Each row was made from one small tree. The marks that hang from a mark follow it in brackets, in the order of their numbers. Every link used is in the known rows. Write each row's tree.
Known rows
K862[K834]: [-0.06  0.16 -0.01 -0.08  0.25  0.37 -0.54 -0.28 -0.11 -0.35 -0.03  0.15
  0.03 -0.12  0.20  0.12  0.01 -0.59 -0.24  0.20 -0.06 -0.01  0.25]
K731[K748]: [-0.14  0.08 -0.04 -0.17 -0.07  0.23  0.01 -0.45  0.06 -0.26  0.12  0.28
  0.05 -0.40  0.36  0.10  0.01 -0.68  0.07  0.19 -0.14  0.05  0.36]
K72[K51 K834]: [ 0.45  0.03 -0.24 -0.15  0.36  0.24 -0.30 -0.23 -0.10 -0.07  0.11  0.35
  0.02 -0.18  0.23  0.16 -0.08 -0.59 -0.21  0.27 -0.08 -0.11  0.36]
K51[K72[K834[K486[K273]]]]: [ 0.48  0.15  0.07  0.03  0.34  0.03 -0.03 -0.13 -0.12 -0.10 -0.13  0.37
  0.13  0.31 -0.10  0.03 -0.10 -0.40 -0.39  0.31  0.05  0.02  0.14]
K273[K72[K51 K834[K748]] K486]: [ 0.26 -0.06 -0.21  0.20  0.36 -0.27  0.05 -0.23  0.02  0.06  0.15  0.25
  0.16  0.00  0.68  0.11  0.04 -0.39 -0.09  0.46 -0.14  0.03  0.27]
K72[K51[K486[K273]] K834[K748]]: [ 0.58  0.18 -0.39  0.16  0.29 -0.13  0.09 -0.19 -0.19 -0.07  0.20  0.31
  0.06  0.26  0.11  0.08 -0.02  0.01 -0.32  0.45  0.01  0.14  0.35]
K486[K273[K72[K51]]]: [-0.04  0.01 -0.14  0.32 -0.22 -0.26 -0.25 -0.31 -0.05 -0.02  0.04  0.29
  0.15  0.39  0.21  0.11 -0.05 -0.17 -0.15  0.25  0.03  0.15 -0.16]
K72[K834]: [ 0.36  0.05  0.03 -0.23  0.24  0.39 -0.23 -0.28 -0.20 -0.20  0.07  0.34
  0.01 -0.28  0.09  0.10 -0.03 -0.67 -0.19  0.25 -0.10 -0.08  0.49]
K731[K748[K834[K72[K51] K486]]]: [-0.59  0.22 -0.08 -0.12  0.16  0.26 -0.15 -0.09  0.16 -0.01  0.06  0.26
  0.07 -0.07  0.10  0.20  0.06 -0.62 -0.11 -0.02 -0.15 -0.06 -0.05]
K486[K273[K72[K51 K834[K748]]]]: [ 0.51 -0.08 -0.05  0.38  0.18 -0.25 -0.04 -0.27 -0.08  0.17  0.15  0.29
  0.24  0.30  0.42  0.08 -0.04 -0.05 -0.10  0.54 -0.02  0.15  0.13]
K862[K834[K72 K486 K748[K731]]]: [-0.32  0.17  0.39 -0.04  0.75  0.13 -0.03  0.04  0.00  0.01  0.16  0.09
  0.08 -0.13 -0.03  0.14  0.15 -0.03 -0.32  0.31 -0.15  0.04  0.10]
K486[K273]: [-0.15 -0.01 -0.01  0.03 -0.19  0.06 -0.14 -0.34 -0.17 -0.28  0.00  0.27
  0.00  0.17 -0.14  0.05  0.01 -0.33 -0.11  0.17 -0.04  0.09  0.25]
K834[K72 K486]: [-0.28  0.19  0.28 -0.33  0.28  0.25 -0.16 -0.05 -0.04 -0.20 -0.04  0.38
  0.01  0.12 -0.31  0.16  0.07 -0.67 -0.22  0.07 -0.14 -0.09  0.03]
K862[K834[K748]]: [ 0.04  0.10  0.02  0.01  0.42  0.25 -0.32 -0.27 -0.02 -0.26  0.02  0.13
  0.05 -0.12  0.40  0.08  0.05 -0.35 -0.17  0.40 -0.13  0.07  0.32]
K862[K834[K486 K748]]: [-0.13  0.25  0.19 -0.04  0.58  0.13 -0.31 -0.12  0.09 -0.32 -0.01  0.16
  0.04  0.04  0.08  0.09  0.06 -0.33 -0.40  0.40 -0.17  0.05  0.08]
K748[K731 K834[K72[K51] K486]]: [-0.71  0.19 -0.04 -0.02  0.30  0.11 -0.12  0.08  0.05  0.05  0.13  0.20
 -0.04 -0.07 -0.21  0.19  0.11 -0.09 -0.39 -0.06 -0.12 -0.10  0.00]
K273[K72[K51] K486]: [-0.28  0.07 -0.31  0.14 -0.05 -0.28 -0.19 -0.28  0.04 -0.11  0.07  0.27
  0.05  0.10  0.54  0.15  0.04 -0.52 -0.12  0.19 -0.07  0.04 -0.02]
K486[K273[K72[K834]]]: [ 0.33 -0.01  0.18  0.20 -0.10 -0.08 -0.19 -0.34 -0.26 -0.03  0.03  0.29
  0.16  0.22  0.08  0.06 -0.04 -0.38 -0.19  0.37  0.01  0.11  0.16]
K273[K72 K486]: [-0.38  0.07 -0.07  0.06 -0.17 -0.22 -0.09 -0.34 -0.05 -0.26  0.01  0.28
  0.03  0.04  0.39  0.10  0.08 -0.56 -0.13  0.19 -0.11  0.05  0.12]
K862[K834[K72[K51]]]: [ 0.07  0.11 -0.19 -0.13  0.49  0.40 -0.56 -0.12 -0.12 -0.03  0.00  0.18
  0.13  0.08  0.23  0.22 -0.02 -0.63 -0.09  0.12 -0.02 -0.09  0.10]
K486[K273[K72[K51 K834]]]: [ 0.44 -0.03 -0.09  0.28  0.02 -0.17 -0.26 -0.28 -0.17  0.08  0.08  0.29
  0.21  0.31  0.25  0.11 -0.09 -0.30 -0.21  0.37  0.05  0.09  0.03]
K273[K72[K51 K834] K486]: [ 0.15  0.01 -0.24  0.08  0.18 -0.17 -0.16 -0.24 -0.08  0.01  0.09  0.25
  0.12  0.03  0.53  0.15 -0.01 -0.67 -0.16  0.24 -0.08 -0.04  0.18]
K748[K834[K72[K51] K486[K273]]]: [-0.49  0.12 -0.08  0.07  0.04  0.05 -0.28  0.01 -0.06 -0.01 -0.04  0.25
  0.03  0.53 -0.39  0.15  0.06 -0.33 -0.30 -0.04 -0.05 -0.02 -0.22]
K731[K748[K834[K486]]]: [-0.71  0.28  0.05 -0.08 -0.11  0.21 -0.11 -0.24  0.17 -0.30  0.03  0.23
 -0.02 -0.27  0.02  0.10  0.08 -0.59 -0.25  0.06 -0.20  0.03  0.08]

Write each row's tree
[ 0.20  0.07  0.05  0.03  0.77 -0.15  0.16 -0.02  0.09  0.06  0.29  0.25
  0.03 -0.28  0.10  0.12  0.01  0.07 -0.43  0.46 -0.19 -0.01  0.29]  K72[K51 K834[K486 K748[K731]]]
[ 0.40  0.26 -0.03  0.19 -0.18 -0.13 -0.12 -0.26 -0.32 -0.12  0.08  0.32
  0.13  0.33  0.00  0.06 -0.01 -0.19 -0.41  0.36  0.08  0.17  0.18]  K51[K486[K273[K72[K834]]]]
[ 0.05  0.31 -0.38 -0.20  0.17  0.21 -0.19 -0.07 -0.11 -0.09  0.10  0.40
  0.01  0.13  0.02  0.21  0.03 -0.38 -0.21  0.06 -0.02 -0.05  0.12]  K834[K72[K51[K486]]]
[-0.38  0.12  0.25  0.00  0.39 -0.14  0.24 -0.10  0.15 -0.18  0.21  0.23
 -0.04 -0.26 -0.02  0.07  0.12  0.15 -0.37  0.35 -0.23  0.08  0.25]  K834[K486 K748[K731]]
[-0.56  0.02 -0.20  0.03  0.17  0.25 -0.18 -0.07 -0.05  0.16  0.18  0.17
 -0.05 -0.23  0.10  0.19  0.09 -0.10 -0.15 -0.03 -0.10 -0.09  0.25]  K748[K731 K834[K72[K51]]]
[-0.51  0.07  0.00 -0.15 -0.14  0.50 -0.12 -0.30 -0.02 -0.04  0.07  0.23
  0.05 -0.29  0.23  0.14  0.11 -0.70  0.10 -0.03 -0.14 -0.03  0.30]  K731[K748[K834[K72]]]
[ 0.17  0.13  0.25 -0.06  0.23  0.02 -0.11 -0.15 -0.19 -0.22  0.01  0.32
  0.05  0.24 -0.41  0.06 -0.03 -0.48 -0.40  0.28 -0.06  0.02  0.15]  K72[K834[K486[K273]]]
[-0.28  0.08  0.10 -0.03  0.64 -0.08  0.19  0.06  0.14  0.14  0.23  0.25
  0.04 -0.07  0.01  0.17  0.10  0.07 -0.22  0.28 -0.18 -0.02  0.06]  K834[K72[K51] K486 K748[K731]]
[ 0.68  0.26 -0.31  0.09  0.10  0.07  0.02 -0.21 -0.29 -0.15 -0.04  0.36
  0.10  0.26  0.10  0.04 -0.08 -0.21 -0.41  0.28  0.15  0.08  0.36]  K51[K72[K834] K486[K273]]
[ 0.54  0.19  0.08 -0.05  0.69  0.10  0.09 -0.09  0.10 -0.08 -0.06  0.41
  0.12 -0.04  0.26  0.05 -0.03 -0.36 -0.34  0.51 -0.10 -0.04  0.33]  K51[K72[K834[K486 K748]]]
[ 0.02  0.26 -0.48  0.09 -0.14 -0.13 -0.13 -0.21 -0.16 -0.26  0.10  0.29
 -0.02  0.36 -0.03  0.11 -0.02 -0.05 -0.35  0.16  0.05  0.15  0.09]  K72[K51[K486[K273]]]
[-0.42  0.06  0.41  0.41  0.06 -0.54  0.25 -0.15  0.08  0.01  0.18  0.19
  0.11  0.22 -0.06  0.02  0.10  0.42 -0.36  0.45 -0.10  0.27 -0.08]  K834[K486[K273[K72]] K748[K731]]
[ 0.50  0.31 -0.44 -0.13  0.29  0.18 -0.20 -0.16 -0.18 -0.16  0.17  0.37
 -0.01 -0.08  0.13  0.16 -0.06 -0.41 -0.43  0.25 -0.04 -0.05  0.36]  K72[K51[K486] K834]
[ 0.47  0.20  0.00  0.30 -0.03 -0.25  0.11 -0.25 -0.21 -0.05  0.14  0.31
  0.18  0.33  0.16  0.04  0.03  0.06 -0.34  0.52  0.03  0.24  0.23]  K51[K486[K273[K72[K834[K748]]]]]
[-0.21  0.14  0.31 -0.23  0.43  0.17  0.03 -0.03  0.05 -0.12  0.00  0.38
  0.03  0.09 -0.15  0.13  0.12 -0.39 -0.15  0.28 -0.20 -0.04  0.13]  K834[K72 K486 K748]
[-0.26 -0.08  0.20 -0.09  0.36  0.17  0.23 -0.16 -0.03  0.09  0.20  0.24
  0.03 -0.31  0.16  0.12  0.14  0.01  0.01  0.28 -0.17  0.01  0.47]  K834[K72 K748[K731]]
[ 0.26  0.14  0.25 -0.16  0.55  0.11 -0.02 -0.13  0.02 -0.19  0.08  0.36
  0.02 -0.13 -0.03  0.07  0.04 -0.44 -0.34  0.46 -0.21 -0.05  0.33]  K72[K834[K486 K748]]
[-0.11  0.04  0.06  0.05  0.37 -0.13  0.06 -0.01  0.02  0.02  0.04  0.32
  0.12  0.50 -0.20  0.14  0.05 -0.19 -0.16  0.28 -0.10  0.07 -0.12]  K834[K72[K51] K486[K273] K748]
[-0.67  0.22  0.18 -0.19  0.03  0.36 -0.07 -0.15  0.10 -0.12  0.02  0.27
  0.05 -0.13 -0.08  0.14  0.11 -0.72 -0.10 -0.04 -0.17 -0.03  0.02]  K731[K748[K834[K72 K486]]]
[-0.82  0.22  0.10  0.04  0.07  0.04 -0.12 -0.08  0.05 -0.22  0.13  0.15
 -0.14 -0.26 -0.22  0.09  0.12 -0.03 -0.52  0.05 -0.18 -0.03  0.14]  K748[K731 K834[K486]]
[-0.38  0.01  0.40  0.08  0.34 -0.20  0.34 -0.02 -0.05  0.08  0.15  0.19
  0.05  0.17 -0.35  0.07  0.15  0.22 -0.22  0.30 -0.13  0.14  0.11]  K834[K72 K486[K273] K748[K731]]
[-0.18  0.13  0.32  0.04  0.48  0.11 -0.18 -0.03 -0.10 -0.11 -0.06  0.14
  0.16  0.50 -0.22  0.09  0.10 -0.27 -0.24  0.33 -0.06  0.12 -0.11]  K862[K834[K72 K486[K273] K748]]
[-0.03  0.20  0.04 -0.06  0.83  0.18 -0.31  0.05  0.09 -0.02  0.03  0.19
  0.15  0.22  0.13  0.19  0.06 -0.37 -0.27  0.31 -0.12 -0.03 -0.11]  K862[K834[K72[K51] K486 K748]]
[-0.39  0.04  0.27  0.18  0.22 -0.33  0.30 -0.13  0.04 -0.15  0.20  0.17
  0.00  0.06 -0.24  0.02  0.11  0.36 -0.33  0.38 -0.13  0.21  0.12]  K834[K486[K273] K748[K731]]
[-0.57  0.21 -0.09  0.40 -0.26 -0.31 -0.35 -0.11  0.06 -0.09 -0.02  0.22
  0.09  0.54 -0.11  0.12  0.02 -0.10 -0.46  0.13 -0.02  0.12 -0.43]  K748[K834[K486[K273[K72[K51]]]]]
[ 0.10  0.04  0.03  0.00  0.07 -0.07 -0.11 -0.33 -0.17 -0.11  0.04  0.28
  0.09 -0.05  0.40  0.10  0.04 -0.71 -0.17  0.26 -0.10 -0.02  0.30]  K273[K72[K834] K486]
[ 0.25  0.31 -0.38  0.13 -0.11 -0.07  0.00 -0.23 -0.15 -0.23 -0.09  0.35
  0.06  0.33  0.08  0.04 -0.04 -0.07 -0.33  0.18  0.14  0.16  0.22]  K51[K72 K486[K273]]
[ 0.60  0.26 -0.27  0.17  0.29 -0.14 -0.04 -0.16 -0.02  0.03  0.21  0.36
  0.15  0.05  0.52  0.13 -0.01 -0.09 -0.37  0.52 -0.03  0.09  0.23]  K273[K72[K51[K486] K834[K748]]]
[-0.25  0.24  0.31  0.29  0.04 -0.16 -0.47 -0.17 -0.10 -0.22 -0.08  0.13
  0.19  0.52 -0.06  0.09  0.00 -0.32 -0.49  0.31  0.03  0.18 -0.37]  K862[K834[K486[K273[K72]]]]
